What can hang from each mark
Z: G N X
S: D J
Y: G K
J: G S X
G: L Y Z
K: Y
X: D J K N Z
B: L
N: X Z
L: B X
Q: D T

(in the rows, 128 means zero)
Known rows, with every way that one mark hangs from another
J[S X[Z]]: [123 128 128 101  93 193  96 142 130 148 125 134 161 108 122 135 155 134
 119  86 121 130 139 141 134  67 116 106 154 142 141 110 143 120 104 124
 149]
K[Y[G[L Z[N]]]]: [104 138 137 125 109  95 121 131 136 134 141 119 123 109 123 108 164 143
 124  83 138 123 145 118 142 146 156 113 138 107 133 121 132 164 158 121
 128]
X[D K N]: [153 122 143 125 145  58  91 120 125 149 135 107 125 128  93 111 120 132
 144 132 147 157 129  88  47 108 130 140  97 112 111  97  76 145 117 165
 126]
S[D J[G X[N Z]]]: [110  99 119 140 122 144 102 153  88 148 127 125 156  93 126 199 136 134
 138 115 106 172 146 168 178  76 134 118 134 113 122 124 136 133 124 138
 111]
Z[X[D K[Y] N]]: [145 134 153 117 125  73  92 120 130 142 169 108 119 101  97 111 116 135
 102 114 139 145 156  89  80 102 141 126  92 112 119 124  97 144 121 156
 140]
L[B X[J]]: [111 122 116 103 118  99  98 130 122 137 134 129 133 114 105 111 162 139
 147 113 146  87 116  96 116 105 206 135 137 123 119  90 133 159 106 117
 132]
G[Y]: [111 114 130 140 120 103 116 131 132 151 176 116 154 123 122  97 162 162
 115  81 143 123 122 118 134 127 127 101 132 115 120  83 137 170 121 116
 128]
X[D]: [125 128 133 111 125 101 104 121 113 143 153 115 140 105 101  98 142 152
 120  91 141 144 133 107  89  96 128 124 121 106 113  98 107 158 124 124
 140]
J[G[Y] S[D]]: [108 109 128 164 122 200  89 125 121 160 147 129 168 132 121 147 154 165
 130  81 106 153 140 151 181  98 108  93 122 124 142  93 136 132 112 108
 123]
J[G[Z[N X[D K]]]]: [107 121 155 127 122 156  93 123 112 132 168 117 143 112 118 110 136 160
 110 109 123 167 154 125 147 116 155 116 102 122 136 129 113 140 156 130
 146]
Q[D T]: [ 86 126 103 136 137 117  70 133  89 128 130  93 142 111 120  95 133 167
 137  91 117 142 122 111 115 152 161 133 106 135 106  83 127 157 137 125
 142]
L[B X[K[Y] N Z]]: [130 129 118 112 112  60  89 130 135 162 113 120 108 132  96 152 141 132
 172 141 145  96 132  80  89 122 209 156 128 115 123 104 122 141 107 154
 142]
J[G[Y[K]] X]: [118  92 132 129 108 196 109 133 115 146 153 120 167 118 128 108 164 151
 117  92 117 143 125 132 165 103 120  91 129 137 130 116 135 142 123 121
 122]
K[Y[G[L Z]]]: [106 138 133 129 108  93 122 131 137 132 132 118 120 103 119 109 169 139
 133  83 140 121 143 117 138 142 153 114 144 111 129 119 139 167 152 115
 127]
S[D J[G[Z]]]: [ 91 101 121 155 130 129 112 137  88 136 136 125 153  98 130 174 143 147
 144  97 109 173 146 173 204 104 141 113 137 109 126 111 143 155 140 117
 111]
Z[G]: [106 131 116 119 120 112  89 117 117 135 192 120 143 117 139  96 163 163
 124  96 133 124 129 103 121  92 147 121 137 117 120 135 134 168 128 111
 123]
Q[T]: [ 94 121 115 139 131 103  80 129 104 138 124 101 137 101 128  86 164 160
 140  85 117 135 125 108 118 121 147 126 129 117 114 100 144 159 136 123
 141]
L[X[J]]: [103 140 125 108 124  93  97 127 120 119 142 128 142  97 110 108 157 133
 138 101 142 117 123 118 123  76 171 119 127 119 109  98 137 169 110 110
 141]
N[X[D J] Z[G[L]]]: [107 133 121 111 115 105 121 130 119 128 170 127 162 103  93  99 170  87
 110 112 153 143 132 102  71 134 158 126 129 128  83 135 128 144  84 127
 150]
J[G[L Z[N]] X]: [105 107 141 119 109 210 110 142 115 131 143 127 154 104 137 141 158 143
 100 105 111 161 141 127 172 132 151 107 128 146 152 131 129 135 144 121
 150]
S[D J[G[Y] X]]: [102  84 113 153 118 155 116 145  93 156 144 125 172 106 131 178 140 145
 124  94 108 167 132 172 204  99 122 100 143 122 126 107 132 145 124 121
 109]
Y[G K]: [122 132 145 122 116  91 108 135 109 100 157 116 131 115 125  59 178 157
 141  60 140 111 109 102 145 109 146 104 133  90 104 128 132 171 148 127
  93]
J[S]: [105 128 128 121 116 155  88 121 134 144 136 129 142 115 125 102 170 149
 125  71 124 124 134 126 147  78 115 106 138 123 138  95 147 148 113 114
 130]
K[Y[G]]: [104 132 127 125 108  89 108 121 131 142 128 117 124 102 119  88 171 142
 139  78 139 110 136 119 134 101 142 115 145 104 121 116 138 162 151 119
 115]
G[L[B X[D]] Y Z]: [123 124 123 136 116 101 146 155 145 150 168 119 139 141 106 158 143 163
 108 102 154 134 134  88 121 229 195 115 131 133 132  86 121 168 103 121
 168]
J[G[L[B] Z] S]: [101 116 135 139 121 217  91 132 135 145 124 129 135 130 119 144 176 158
 130  96 113 141 147 124 165 140 148 107 129 138 158 111 142 136 121 107
 138]
N[X[Z]]: [103 114 128 118  99 119 100 138 114 121 148 129 145  97 109 110 165 118
 139  86 138 127 121 107 120  88 153 131 146 115  98 127 150 143 124 124
 151]
Y[G]: [102 131 133 130 113 100  96 139 116 121 142 120 134 103 121  74 175 159
 132  71 148 109 111 100 137  94 151 113 144 104 109 118 125 163 159 123
 114]
Y[G[Z[N X]] K]: [120 141 161 112 111  97 119 144 112  88 187 116 132 115 134  63 156 163
 108  61 143 131 133 105 161 137 172  98 118  97 116 147 130 163 165 140
 112]
J[G]: [ 95 111 134 136 126 162  80 118 110 139 141 121 139 102 121 103 173 155
 137  97 117 137 132 122 152  78 133 116 121 114 127 115 139 152 143 110
 123]
N[X[K] Z]: [ 94 114 126 132 102  89 113 119 125 137 126 129 152 104 109  77 179  77
 142  95 145 127 116  95 126 120 152 132 145 129  97 109 141 140 104 140
 149]
B[L[X]]: [ 89 123 107 115 110  93  91 137 116 133 155 121 104  95 113 137 153 157
 137  71 128 131 131 104 154  73 145 112 114 107 125  98 153 182 113 123
 158]
B[L[X[J]]]: [ 95 128 114 111 116  92  94 140 116 124 156 123 111  95 105 136 151 147
 143  82 132 132 131 119 138  70 144 109 111 112 120  94 148 182 109 119
 152]
K[Y[G[L[X[D]] Z]]]: [109 143 128 122 108  88 123 131 136 135 128 119 121 104 110 116 158 140
 132  86 143 127 146 112 126 142 164 115 138 112 123 121 128 164 144 119
 139]
B[L[X[K N Z[G]]]]: [110 132 111 119 116  68  84 142 120 136 163 116  98 112 104 161 136 154
 155 104 134 140 136 100 115  82 154 124 104 107 120 114 137 170 106 144
 159]
K[Y]: [104 126 127 118 112  97 110 109 133 149 134 119 126  99 122 102 165 133
 137  87 128 118 146 128 135  98 131 120 139 109 130 103 149 163 133 113
 126]
X[D J K[Y] Z[N]]: [164 153 170 101 129  53 114 123 119 144 159 113 154 134  61 142  95 123
 156 153 148 151 148 163  13 129 130 141 101 110 110  93  63 135 122 141
 138]
Z[X[K]]: [125 129 154 126 114  94  90 120 121 124 178 117 134  97 115  98 136 145
 108  92 132 122 134  96 134  98 145 119 118 118 125 120 113 157 128 127
 141]
G[L[X] Y]: [112 126 125 144 119  99 120 145 141 144 178 118 141 125 111 147 162 157
 103  86 142 118 116  89 139 172 150 102 124 116 122  90 131 182  97 108
 155]
B[L]: [ 95 118 119 121 116 100  94 136 115 133 161 118 108  97 116 127 159 156
 137  68 125 134 133 115 148  80 120 110 117 105 129  93 151 178 123 121
 142]
X[K N[Z[G[L]]]]: [124 135 134 138 140  57  92 121 135 146 145 113 125 123 119 113 157 110
 140 137 143 135 133  83  84 130 150 138 113 119 117 115 117 151 105 160
 123]

Rows
[150 131 140 128 128  78  93 126 133 152 238 102 142 135 108 113 107 169
  83 123 150 150 147  80  68 130 148 114  89 122 110 147  85 150 106 153
 137]
Z[G[Y] X[D K N]]
[122 137 160 109 117  99 117 127 122 123 188 118 144 112 122 103 113 153
  90  99 140 163 158 115 127 142 167 119 109 123 135 120 104 148 151 143
 159]
G[Z[N X[D K]]]
[113 109 145 110 114 104 101 119 113 135 174 121 151 128 113  89 137 136
 108  89 139 144 117  98 118 115 143 129 112 113 116 115  99 143 141 143
 145]
Z[N[X[D K]]]
[115 101 134 123 120 140 108 129 112 125 156 123 163 113  88  93 154 118
 128  99 145 148 119 123  92  99 135 116 119 128  89 114 117 140 116 118
 137]
N[X[D J[G[Y]]]]
[134 122 143 105  99 126 105 139 116 140 145 124 161 114 120 128 132 131
 128 111 129 132 124 124 118  98 136 128 142 134 133 111 108 132 130 140
 147]
J[X[K Z[N]]]
[149 127 156 127 144 141  89 113 120 141 130 119 159 140  70 113 125 133
 158 133 137 160 129 155  58  98 106 119 101 135 116  86  71 136 105 120
 121]
X[D J[G S] K]
[120 130 140 123 126 108 111 130 125 136 252 113 153 155 141 119 151 182
  78  92 131 132 127  97 132 172 144 102 102 105 132 136 115 173 123 124
 123]
Z[G[L Y[K]] N]
[103 119 124 105 121 128  96 131 118 137 138 129 137 123 108 117 156 147
 141 122 139 108 127 107 130 115 214 132 126 128 127 100 132 149 120 121
 136]
L[B X[J[G[Z[N]]]]]
[143 139 139 125 134  36 108 118 137 165 112 106 120 122  85 100 135 107
 146 133 157 150 146  95  46 130 140 137 104 108 104 105  87 137 116 178
 124]
X[D K[Y[G]] N[Z]]
[113 148 139 121 112  92 100 155 117 122 155 119 129 111 102 122 157 164
 117  82 150 118 116  84 116 131 170 119 127  97 109 130 104 163 145 127
 141]
Y[G[L[X[D Z[N]]]]]
[103 115 129 151 123 204  76 118 110 145 127 132 157 115 124 144 159 155
 140  85  97 152 143 147 182  70 116 105 126 121 144 105 137 129 120 106
 121]
J[G S[D]]
[169 154 162 111 132  92 100 132 122 136 140 119 161 136  58 144 109 127
 167 141 149 149 137 163  15 107 115 132 114 125 107  84  73 131  96 129
 139]
X[D J[S] K Z]
[122  95 122 147 117 230  92 142 126 166 126 132 172 124 132 161 145 141
 113  98 103 165 144 141 172  83 110  88 123 146 147 107 132 107 103 135
 122]
J[G[Y] S[D] X[N]]
[139 129 120 106 105  73  95 130 118 160 129 121 129 135  79 145 127 150
 163 128 151 107 120  80  74 127 200 155 133 117 115  96  92 143 102 138
 159]
L[B X[D K Z]]
[105 101 115 105 115 126 114 140 109 153 137 117 146 104 116 126 153 141
 111  91 135 147 129 145 144  87 120 107 143 121 117 111 130 158 121 131
 123]
S[J[X[D]]]
[127 113 137 124 100 228  78 133 124 157 107 130 164 127 110 147 149 137
 147 112 109 147 136 151 140  72 110 109 139 153 146 118 118 106 112 126
 143]
J[G S X[K Z]]
[126 134 113  96 104  92  96 138 116 156 136 122 127 120  86 144 140 156
 144 116 149 107 130  82  85 113 205 148 136 109 114 103 116 145 104 133
 160]
L[B X[D Z]]
[116 113 113 118 110  84  91 121 126 152 124 124 125 131 107 114 152 146
 162 110 142  91 107  72 128 122 199 144 141 125 128  92 116 157 109 128
 141]
L[B X[K]]
[127 135 148 129 120  93 114 146 113  95 162 115 123 117 121  85 184 156
 131  62 138 109 106  90 143 143 146 105 128  90 109 132 126 178 140 120
  99]
Y[G[L] K]
[ 99  95 120 158 131 131 103 140  89 146 139 123 144 106 121 191 152 150
 140 100 106 151 133 149 196 119 140 120 133 103 129 107 132 158 126 113
 105]
S[D J[G[L[B]]]]
[131 126 119  94 132  83  95 134 123 146 130 121 122 118  89 122 142 135
 139 133 155 111 129  81  65 103 205 142 112 117 109  94 111 148  97 144
 131]
L[B X[D J N]]
[130 121 123 112 132  92  83 128 137 146 114 127 124 140  98 124 148 126
 161 135 147  99 118  89  93 108 196 138 120 134 125  88 114 142  91 144
 124]
L[B X[J[S] K N]]
[120 133 126 119 120  95  96 148 130 141 141 122 110 112 106 169 165 142
 128 115 137 102 127  67 109 147 193 141 126 109 127 109 132 161 102 130
 149]
G[L[B X[N Z]]]
[ 94 140 115 128 114  92 113 122 131 157 179 120 157 110 131  89 179 133
 109  99 144 126 140 111 123 126 148 112 139 117 112 111 152 161 102 128
 134]
N[Z[G[Y]]]
[106 135 122 123 108  71 105 120 132 134 124 122 129 116 113 109 146 137
 157  98 144 122 126 103 137 113 178 125 136 122 119 109 121 165 128 124
 149]
L[X[K[Y[G[Z]]]]]
[127 128 147 144 126 101 155 148 140 119 188 115 145 134 128 133 161 155
 109  82 139 146 135 117 147 222 146  94 125 120 132  95 142 182 114 114
 139]
G[L Y[K] Z]
[138 153 141 104 157  71 107 134 125 136 161 112 140 104  90 115 146 107
 111 146 156 156 153 113  21 114 147 127  92 113  96 111 108 147  90 153
 120]
X[D J N[Z[G[L]]]]
[124 141 156 120 128  87 116 128 134 112 158 120 132  97 121 108 132 124
 121 117 142 150 162 128 114 127 168 119 117 132 128 115 132 151 137 138
 138]
G[Z[X[J K[Y] N]]]
[110  91 126 133 106 202 103 135 118 157 147 122 168 113 128 114 163 151
 112  97 120 143 125 130 161  95 124  96 136 143 132 112 132 137 127 119
 132]
J[G[Y] X]
[122 136 133 118 110 123  87 131 123 130 228 117 128 108 127 128 152 168
  78  99 130 108 142  67 125 134 177 120 120 119 131 159 123 163 115 113
 140]
Z[G[L[B]] X]
[128 120 121 134 121 109 114 132 129 143 217 114 142 149 130 121 168 174
 113  97 135 110 119  88 121 174 154 110 129 117 125 126 127 177 103 110
 116]
Z[G[L[B] Y[K]]]
[136 144 135 128 109  66  97 116 127 149 162 116 136 133 105 141 133 140
 172 132 136 125 142 131  77 119 142 142 139 117 121 127 110 152 124 125
 137]
X[K[Y] Z[G]]
[ 98 124 108 109 112  89  96 138 114 138 156 118 106  99 100 139 140 159
 133  74 133 141 134 101 132  78 140 113 107 105 121  98 137 179 108 129
 165]
B[L[X[D]]]
[127 123 125  97 114 126 111 138 122 153 125 120 148  91 118 108 150 112
 100 109 138 149 142 101  94  86 137 120 129 129 118 110 125 129 107 158
 140]
J[X[D N[Z]]]
[115 121 148 128 140 144  94 129 114 120 148 124 144 107 102 120 172 135
 140 120 129 122 126 135 109 109 145 119 119 123 123  99 126 159 122 101
 111]
X[J[G[L[B]]]]
[156 144 166 124 149  49  89 140 124 119 138 116 136 118  87 141 130 108
 176 165 149 136 135 140  29  98 146 144 107 116 104  97 105 141 115 152
 117]
X[J K N Z]
[113 140 156 101 115 113 117 132 119 121 193 119 143 100 127 102 123 157
  76  90 139 161 164 114 135 132 171 113 112 117 136 124 121 149 152 139
 161]
G[Z[N X[D]]]
[130 159 140 106 125 129  89 138 123 124 175 128 160 119 102 138 151 143
 144 124 137 127 146 163  69  79 137 118 132 123 115 121 135 144 104 109
 127]
X[J[S] Z[G]]
[112 127 134 135 114 105 102 150 121 125 142 120 123 113 113 102 182 158
 128  78 148  94 104  77 132 142 168 121 145 106 119 117 117 166 147 119
 116]
Y[G[L[B]]]
[117 123 150 124 157 124  80 130 118 120 138 118 133 101 110 107 163 124
 139 137 133 144 141 134  88  69 143 120  96 115 112 109 136 147 126 135
  99]
X[J[G] N]
[151 127 135 102  97 113 116 131 120 156 125 119 154 110  96 136 120 122
 140 118 134 144 136 131  78 102 125 131 144 135 123 108  95 130 116 138
 153]
J[X[D K[Y] Z]]
[117 115 120 141 115 102 120 146 142 158 170 119 135 137 107 151 166 161
 111  94 145  96 111  75 135 190 173 114 130 121 129  84 128 176  94 114
 148]
G[L[B X] Y]
[114 123 157 125 140 137 115 130 116 114 174 121 162 121 115  98 156 145
 130 113 134 148 137 164 124 122 140 101 109 123 120  98 131 157 133 114
 112]
X[J[G[Y[K] Z[N]]]]
[112 110 131 133 114 110 107 130 130 143 238 117 160 162 129 118 145 158
  88  98 140 136 111  83 124 179 152 114 110 124 123 142 102 159 122 128
 142]
Z[G[L Y] N[X[K]]]
[125 119 123 113 121  80  96 123 124 139 126 127 135 131  96 113 148 133
 167 126 148  91 107  94 105 118 200 142 136 131 120  84 111 157 103 122
 130]
L[B X[J K]]
[102  87 117 123 118 162 112 142 110 168 145 114 156 118 111 136 155 155
 110 100 130 160 131 157 154 100 112  96 131 127 118 114 128 153 123 129
 120]
S[J[G[Y] X[D]]]
[120 133 125 116 125  98 121 148 134 131 137 122 114 117 112 157 148 141
 120 115 146 136 144  74 111 185 209 136 125 126 134 106 125 161 112 135
 162]
G[L[B X[D N]] Z]
[ 94  94 119 163 131 125 110 136  93 153 153 120 159 111 125 174 145 158
 135  93 112 163 134 169 198 105 124 104 132 103 120 101 136 158 129 116
 104]
S[D J[G[Y]]]
[120 133 110 116 124 103  90 131 126 143 186 118 125 128 121 136 155 160
 116 116 139 118 128  66  98 135 181 133 123 118 123 138 117 166 104 121
 136]
Z[G[L[B X[D N]]]]
[133 138 159 121 117  72  92 129 115 139 164 117 144 131 106 132 128 147
 151 122 136 131 127 125  95 119 142 141 122 106 126 104  99 145 140 141
 144]
X[K Z[N]]
[114 108 137 104 108 203 110 132 107 143 141 123 164 109 125 116 135 148
 101 108 122 179 149 134 141 104 145 109 122 143 138 128 110 123 146 133
 152]
J[G[Z[N]] X[D]]
